What can hang from each mark
j_978: j_487 j_550 j_746 j_882
j_267: j_550
j_487: j_209 j_610
j_209: j_487 j_882
j_746: j_610
j_550: j_267
j_610: j_746
j_882: j_610 j_978

Every row comes from one small tree of marks. Brackets hold a mark, then the marks that hang from it, in the order of their numbers. Every link used is in the known rows. Which tree was each row made from?
Known rows
[j_610 j_746]: [ 14  54  34  42  -4  18 -13  20   2 -27  24  25 -35  -4  34  19 -17 -30
 -20  33   7  20  27]
[j_978 j_746 [j_882 j_610]]: [ 14  67   1  69   4  25 -41  45   3  -8  12 -17 -19  29  47 -29  -2 -19
  23  -3   8  61  22]
[j_550 j_267]: [ 19  36  42  46  -7   8   3  19  11 -21  22  -7 -15  -7  11  11 -22 -40
  14   7  11  25  10]
[j_882 [j_610 j_746] [j_978 [j_487 j_209] j_550]]: [ 47  88  37  73 -10  37 -49  53   6  16  53  15 -13  46   9  -1   4 -24
  -5  50 -12  50  24]
[j_746 j_610]: [ 25  43  36  40   1  17 -14  21 -10  -5  25   8 -17 -14  25   3 -22 -48
   9   0  -2   5  20]
[j_978 j_487]: [ 12  36  46  52  -6  17  -5  26   3 -13  32  -4 -28   7  47  -7   8 -16
  -2  24  14  39  19]
[j_978 [j_550 j_267] j_882]: [ 11  49  18  58 -13  21   0  26  20  -7  25 -38  -5  23  47 -23 -16 -33
  34  12  10  60   2]
[j_882 j_978]: [ 13  40  48  46 -26  16  -5  30 -12  -2  46  -9 -34   2   5  10  10 -40
  -4  14   8  17  19]
[j_978 j_487 j_746 j_882]: [  4  51   3  65  -3  24 -22  36  12 -18  20 -45 -35  36  75 -33  14   8
  23  16  19  81  21]
[j_882 [j_610 j_746] j_978]: [ 43  76  36  63  -5  21 -33  35  -9  -4  38  28 -29   6 -11  20  -3 -43
 -17  28  -4   5  36]
[j_487 [j_209 j_882] [j_610 j_746]]: [ 15  76  31  41 -15  46 -57  17   6  -6  36  39 -33   8  21  19 -54 -51
  10  49  15  27   6]
[j_978 [j_487 j_209] j_550 [j_746 j_610] j_882]: [ 18  74  -6  66  -4  38 -49  49  15  13  29 -47  -7  58  72 -47  -6  -2
  47  22  -4  95   8]
[j_487 [j_209 [j_882 [j_610 j_746]]]]: [ 22  84  30  46  -4  33 -51  24  13 -10  36  29 -22  10  16  17 -45 -42
   0  32   5  25  12]
[j_209 j_487 [j_882 j_610]]: [ 12  56  45  52 -15  43 -38  -6  24  -4  40   8 -13  10  16  -5 -46 -44
  17   1  21  20  15]
[j_209 [j_487 j_610] [j_882 [j_978 j_550]]]: [  6  50  49  57 -50  58 -46  -7  17  23  60  -5 -20  37   8 -11 -38 -53
  41  23  18  38   4]
[j_882 j_610 j_978]: [ 35  56  49  60 -12  20 -25  42 -15   6  42  10 -19   6  -8   6   9 -47
  -1   7   0  14  23]
[j_487 j_209 [j_610 j_746]]: [ 23  68  32  48  -9  39 -48  42  -6  -7  28  47 -25   2  12  20 -37 -46
 -10  49  11  26  16]
[j_487 j_209 j_610]: [ 13  50  43  44 -15  37 -41  47 -13   7  32  28 -17   1  12   1 -26 -53
   9  27  18  34   5]
[j_209 [j_882 j_610 j_978]]: [ 23  62  44  53 -19  26 -36  14   0   5  47   1 -28  14   6   8 -14 -55
  17   9   5  11  13]
[j_978 j_882]: [  0  48  22  49  -5  18  -1  25  -1 -15  28 -23 -26  -1  54 -12   1 -29
   7   9  20  37  17]
[j_209 [j_882 j_610]]: [ 14  60  40  50  -4  27 -34  13   8  -8  30  13 -22   7  29  -2 -30 -47
  19   4   8  20  10]
[j_209 [j_882 [j_978 j_746]]]: [ -2  50  32  49 -37  25 -30  14   8  -2  42 -25 -47  29  23   4 -13 -31
  26  10  10  43   7]
[j_267 j_550]: [ 33  53  42  41 -10  32  -2   3   7 -23  36 -10 -28   5  22   7  -3 -40
   4   8  -1  32   7]
[j_209 j_882]: [ -6  45  41  39 -17  22 -14   2  10 -15  34  -4 -35   4  43   3 -28 -41
  15  11  16  25   4]

Write each row's tree
[ 41  76  37  68 -13  32 -40  40  -4   7  39  25 -15  30   4   2   1 -41
  -6  31 -12  28  26]
[j_882 [j_610 j_746] [j_978 j_550]]
[ 18  49  46  57 -34  27 -17   4  26   5  53 -36 -24  40  27  -3 -14 -31
  40  27   5  48  -2]
[j_209 [j_882 [j_978 j_487 [j_550 j_267]]]]
[ 34  71  13  80   1  39 -31  21  20  -8  21 -12 -12  38  59 -22 -19 -23
  35  50   9  67  14]
[j_978 [j_487 [j_610 j_746]] [j_550 j_267] j_882]
[ 19  84   2  82   0  40 -60  65  19  15  28 -35  -4  70  64 -52   4   3
  38  24   3 109   8]
[j_978 [j_487 j_209] j_550 j_746 [j_882 j_610]]
[ 15  67  23  40 -31  32 -48  24   5   8  50 -20 -28  23   8   8 -32 -43
  30  14   0  35   4]
[j_487 [j_209 [j_882 [j_978 [j_746 j_610]]]]]
[  5  61  23  62 -17  45 -68  33  12   2  29  -5 -32  44  43 -16 -28 -17
  38  33  18  75   2]
[j_978 [j_487 [j_209 j_882] j_610] j_746]
[  0  54  35  65 -52  61 -61  -1  22  22  50 -15 -23  54  13 -22 -37 -37
  52  20  17  63   8]
[j_209 [j_487 j_610] [j_882 [j_978 j_550 j_746]]]
[  0  62  29  42 -38  29 -38  30   9   3  52 -23 -34  30  11   9 -23 -32
  22  22  12  51   1]
[j_487 [j_209 [j_882 [j_978 j_746]]]]
[ 16  67  14  51 -10  29 -52  22  18   0  32 -21 -25  34  47 -11 -33 -14
  36  18  -1  58   6]
[j_978 [j_487 [j_209 j_882]] [j_746 j_610]]
[ 11  49  48  49 -31  24 -18   6   9  -4  55 -25 -43  21  32   4  -1 -31
  17  26  16  31   8]
[j_209 [j_882 [j_978 j_487]]]
[  6  59  41  42 -21  45 -50  23   0   4  38  20 -22   9  21   4 -45 -56
  24  27  19  31  -5]
[j_487 [j_209 j_882] j_610]
[ 36  93   9  66  16  31 -42  46   9 -12  33   3 -18  21  48  -7  -7 -15
  -5  44   8  48  25]
[j_978 [j_487 j_209] [j_882 [j_610 j_746]]]
[ 24  49  23  51 -24  19 -31  32 -11   5  34 -19 -30  16   7   1  -2 -35
  19   1  -7  29  26]
[j_882 [j_978 [j_746 j_610]]]
[ 16  60  31  74 -34  44 -59  59   3  30  44 -18 -23  62  21 -23   8 -16
  33  38   5  87   8]
[j_882 [j_978 [j_487 j_209 j_610] j_550 j_746]]
[  6  66  22  59 -11  34 -20  45  15   6  45 -36  -8  43  71 -35   5  -8
  22  37  15  84   1]
[j_978 [j_487 j_209] j_550 j_882]
[  3  60  44  40 -40  33 -29  25  11  15  62 -17 -24  33  13   2 -20 -46
  23  27   9  46  -9]
[j_487 [j_209 [j_882 [j_978 j_550]]]]
[ 34  67  42  60 -20  37 -42  43  -8   5  52  15 -34  16   6  16   1 -34
  -5  57  10  29  21]
[j_882 [j_978 [j_487 j_209 [j_610 j_746]]]]
[ 29  68  38  57  -2  41 -45  39   2  -7  32  32 -29  14  31   6 -21 -25
  -7  54  14  40  18]
[j_978 [j_487 j_209 [j_610 j_746]]]
[ 21  72  36  52  -9  45 -43 -12  29 -14  40  26 -22  11  16  10 -56 -39
   5  22  11  14  27]
[j_209 j_487 [j_882 [j_610 j_746]]]
[ 11  74  22  70 -13  45 -67  44  27  13  35 -17 -15  70  53 -38 -20  -5
  42  23   0  98  -2]
[j_978 [j_487 [j_209 [j_882 j_610]]] j_550 j_746]
